Known rows, with every step that occurs:
semu -> mito -> mise -> gadal -> zeru -> nizi: [-29  10  -2   2 -45 -31  -4 -32 -31  10  10   4 -31  -1  10   8  26   0
 -33   8 -20  -1   2]
seniz -> gadal -> mise -> mito -> lipiril -> komi: [-30   9 -24  22   3 -18 -35  23  11 -22   1  15   7  20   0  -8   0 -19
  -4  14  36   1  -3]
seniz -> gadal -> semu: [-13 -32   2 -21   0  12  -2  33 -12   7   2 -15   2 -35  28  -7   1   5
   7  10  29 -16  26]
gadal -> zeru: [-16 -16   8  -4  16  30  12  -3  -5 -13   4  -2 -37 -32  13   1 -23   9
 -13 -18 -36   2   5]
nizi -> lipiril -> mito -> semu -> gadal: [ 73   9  -2  -3  10  20   6   1  27  44  -9   7  58  30  -1  -4 -27  14
  34  -1  31   1  -4]
semu -> gadal -> mise -> mito -> lipiril: [ 20 -11  -7  16 -23  10  -1  23   4  72  -9   2  47 -32  -6   4 -23  -7
 -10  16  13 -10  21]
zeru -> gadal -> mise -> mito -> semu: [ 15  32 -37  23  57  -1  22  59  24 -36 -16  32  -7 -26  13   1 -59 -36
  -6   2 -47   9  25]
seniz -> gadal -> zeru -> nizi: [ -7 -13  -3 -19 -21 -47 -32   7 -29 -53   5 -33 -28 -45  14  12  13  23
 -10   2   7   4  14]
semu -> gadal -> zeru -> nizi -> nofa: [ 46 -15  20 -28 -31 -19 -37 -12 -12  39  -7 -30 -21 -52 -13  21 -47  -2
  -1   0   4   3  10]
semu -> mito -> mise -> gadal -> zeru -> nizi -> lipiril: [-25   8  -9 -10 -43 -42   5 -47  -3   6   7 -10  14   5  -3   1  51   2
 -21   4   7   2   0]
seniz -> gadal -> zeru: [-12 -25 -12  -8  -9   5 -16   9 -14 -41  10 -18 -33 -40  38   4 -19  13
  -5 -10   7   2  20]
gadal -> mise -> mito: [ -4   0  -6  21  29  31  23  36  14  16 -15   2  13 -45   5  -3 -41 -25
 -17   3 -29   5  13]
mise -> mito -> lipiril -> komi: [-53  17  14  26  31  15 -23   5  13  -4   1  32 -25  63 -19 -17   6   5
  10 -10  14   8 -29]
seniz -> gadal: [-13 -17 -17 -20  -9  16  -5  27 -14  -6   5 -21 -10 -11  14  -4 -14  21
  19  14  22   1  17]
mise -> mito: [-20   0  17  17  31  38  11  31  11  14  -8   5 -16 -14  10 -10 -29   4
   2 -13  -4  11   1]
lipiril -> mito -> semu: [ 20  16  -1   6  45  42   6  16  12   8  -3  39   2  51   3  -5 -37  10
  16  -6 -17   8 -16]
gadal -> semu -> mito -> lipiril: [-44  -1  26 -22 -15  21   5 -12  -3  95   3  26  -5   5   1 -13   5  26
 -17   7   2 -25   6]
mito -> semu -> gadal -> zeru -> nizi: [ 50   0  -6 -10 -18 -33 -29   2 -24  23  -5  -9 -13 -26   5  21 -16  15
  -4  -5 -23  -5  22]
lipiril -> mito -> mise: [ -3  -2  24   9  20  60  30  -9   6 -20   3  35   9  51 -15 -17  -2  17
   6  13   4   7 -25]
mise -> mito -> semu: [-12  16  -8  18  49  36  -7  36  16  28  -9  33 -10  27  17  -6 -38   3
  12 -17 -13  10  10]
nizi -> zeru -> gadal -> semu: [-15  -2  -4 -19  61  29  31  45  32 -46 -10 -15 -21 -37  -5 -10   3  -6
  17   8   9 -12  10]
zeru -> nizi: [ -3   0  14 -25   0  -5  15  10 -18  10  -5 -19  -5  -4 -35   3  12  25
   8  15 -15   2   0]
mito -> semu -> gadal -> mise: [ 61   0 -40 -11  -8  24  17  26  -7  73  -8   2  37 -20  -1  14 -54 -17
   5  20 -27 -18  35]
mito -> mise -> gadal -> zeru -> nizi: [-26 -12  -5   2 -22 -26  11 -14 -29 -42  11  -7  -3   6  -8  11  53 -12
 -13   7 -18   0   0]
mise -> gadal -> semu: [-22 -25   3  -5   6  25  31  30 -12  28   3 -13  17 -23  17  -1  17 -33
   7   0 -15 -21  12]
nizi -> lipiril -> komi: [-17  14  -4 -11  29  18  25 -11  26 -13  -1 -10  -1  41 -32 -19   9   3
  28  -2  13   6 -23]

Rows:
[-10 -11   2  17   3  17  26 -35  25 -49  11   9  47  25  12  -6  36 -21
   1 -13  16  10 -25] : nizi -> lipiril -> mito -> mise -> gadal -> zeru
[-13 -12   8  30   0  29  13 -15  -4 -49  15  25   4  24  27   0  14 -23
 -10  -8 -11   4 -23] : lipiril -> mito -> mise -> gadal -> zeru
[-34 -14 -20   0 -11  40  30   6 -15   8  13   9  17  39  -5  -2  28 -14
  17  14  -2  -3   1] : mito -> mise -> gadal
[ 28 -24   7   0 -19  23   7  -3 -18  26   2 -20 -25 -57  21   9 -39  10
  -7 -13 -15  -8  18] : semu -> gadal -> zeru
[ 44  31   2  28  10 -64 -40  -7  22 -18 -16  -3  -8   2   1   5  -2  -5
   3 -30  15  11  -6] : mise -> mito -> semu -> gadal -> zeru -> nizi -> lipiril -> komi
[ 42  -7 -13   0  -1  17 -11   1 -11  35   1   8 -26 -21  30  13 -49   7
   1 -17 -23 -10  26] : mito -> semu -> gadal -> zeru
[ 40 -14  16 -10 -35 -28 -12  -5 -33  11  -4 -38 -16 -64  -3  17  -9  19
 -11   0 -15  -5  15] : semu -> gadal -> zeru -> nizi
[ 39   9  11  -7 -22 -48  -5 -30   0 -19  -6 -42  -5 -23 -27   3  12   4
   3  -8  12   2 -11] : semu -> gadal -> zeru -> nizi -> lipiril -> komi
[ 13   2  34  -1  11 -16  15 -42  18 -64  -2   6  37  20 -31  -7  44  22
 -12  -1  17  16 -28] : gadal -> zeru -> nizi -> lipiril -> mito -> mise
[-10  -9   0  18   2  41  31   2  -2 -19  11  24  23  53   5  -8  16 -19
  14  15   8   4 -25] : lipiril -> mito -> mise -> gadal
[-32 -19 -13  12 -12  26  17 -11 -14 -29  16  10  -9  10  17   3  19 -19
  -9  -8 -22  -2   4] : mito -> mise -> gadal -> zeru
[  1   0   8 -36   5 -18  23  -3   7   7  -8 -37  41   1 -50  -3  36  30
  17   9  10   7  -1] : zeru -> nizi -> lipiril
[-45   2 -10  11 -31  22  10 -33 -15  20  15  20 -36   2  39   0  -2  -8
 -28  -4 -23  -5   4] : semu -> mito -> mise -> gadal -> zeru
[ 85  17   3 -13   0 -29  -7   0  12  32 -13  -9  64  23 -25   4   4  24
  29  10  31   5  -7] : zeru -> nizi -> lipiril -> mito -> semu -> gadal
[-58  14   4   2 -22  -7 -10 -14  -8  64  11  24 -20  41  10 -11  24 -20
  -6   4   4 -28 -17] : mise -> gadal -> semu -> mito -> lipiril -> komi
[ 65  10   1   5  10  35   1  19   1  43  -5  21  15  23  10   2 -52  12
  21   2   6  -2  -2] : lipiril -> mito -> semu -> gadal
[ 44  12   9  22   0 -39 -40  21  -8  18 -14   3 -17 -38  23  16 -28   8
 -15 -22  -9   4  21] : mise -> mito -> semu -> gadal -> zeru -> nizi
[-54  35  -2 -11  34  -3 -14   2  36 -18  -1  21 -64  32 -11 -21  10   6
   6  14  26 -17 -21] : nizi -> zeru -> gadal -> semu -> mito -> lipiril -> komi
[-24  -4  -6  13  19  20   4  25  13  32  -7  19  38  -5 -14  -3  -7  -9
 -16   7 -10   1   7] : gadal -> mise -> mito -> lipiril
[-28   7   2 -14 -46 -23 -38 -39 -10  36   5  10 -35   6   2  12 -11 -18
 -22  11  -1   7  -4] : semu -> mito -> mise -> gadal -> zeru -> nizi -> nofa
[ -9   7  -9 -15  -9 -70 -31 -19   4 -83   3 -38 -14  -6 -14  -1  34  10
   7  -4  34  12 -12] : seniz -> gadal -> zeru -> nizi -> lipiril -> komi
[ 60  -7  33   0 -24 -25   4 -44   8 -30  -3 -13  50  -3 -20   1  26  25
  -6   3  36   7 -15] : semu -> gadal -> zeru -> nizi -> lipiril -> mito -> mise
[-22  14 -14   0  -3 -59   5 -23   0 -58   4 -36   0   3 -18   5  48 -27
   6 -14  -8   5 -26] : mise -> gadal -> zeru -> nizi -> lipiril -> komi
[-28  10 -13   5  -7 -46   6 -40   1 -73   9 -12  11  46 -30  -1  74 -24
   3  -1   8   6 -26] : mito -> mise -> gadal -> zeru -> nizi -> lipiril -> komi
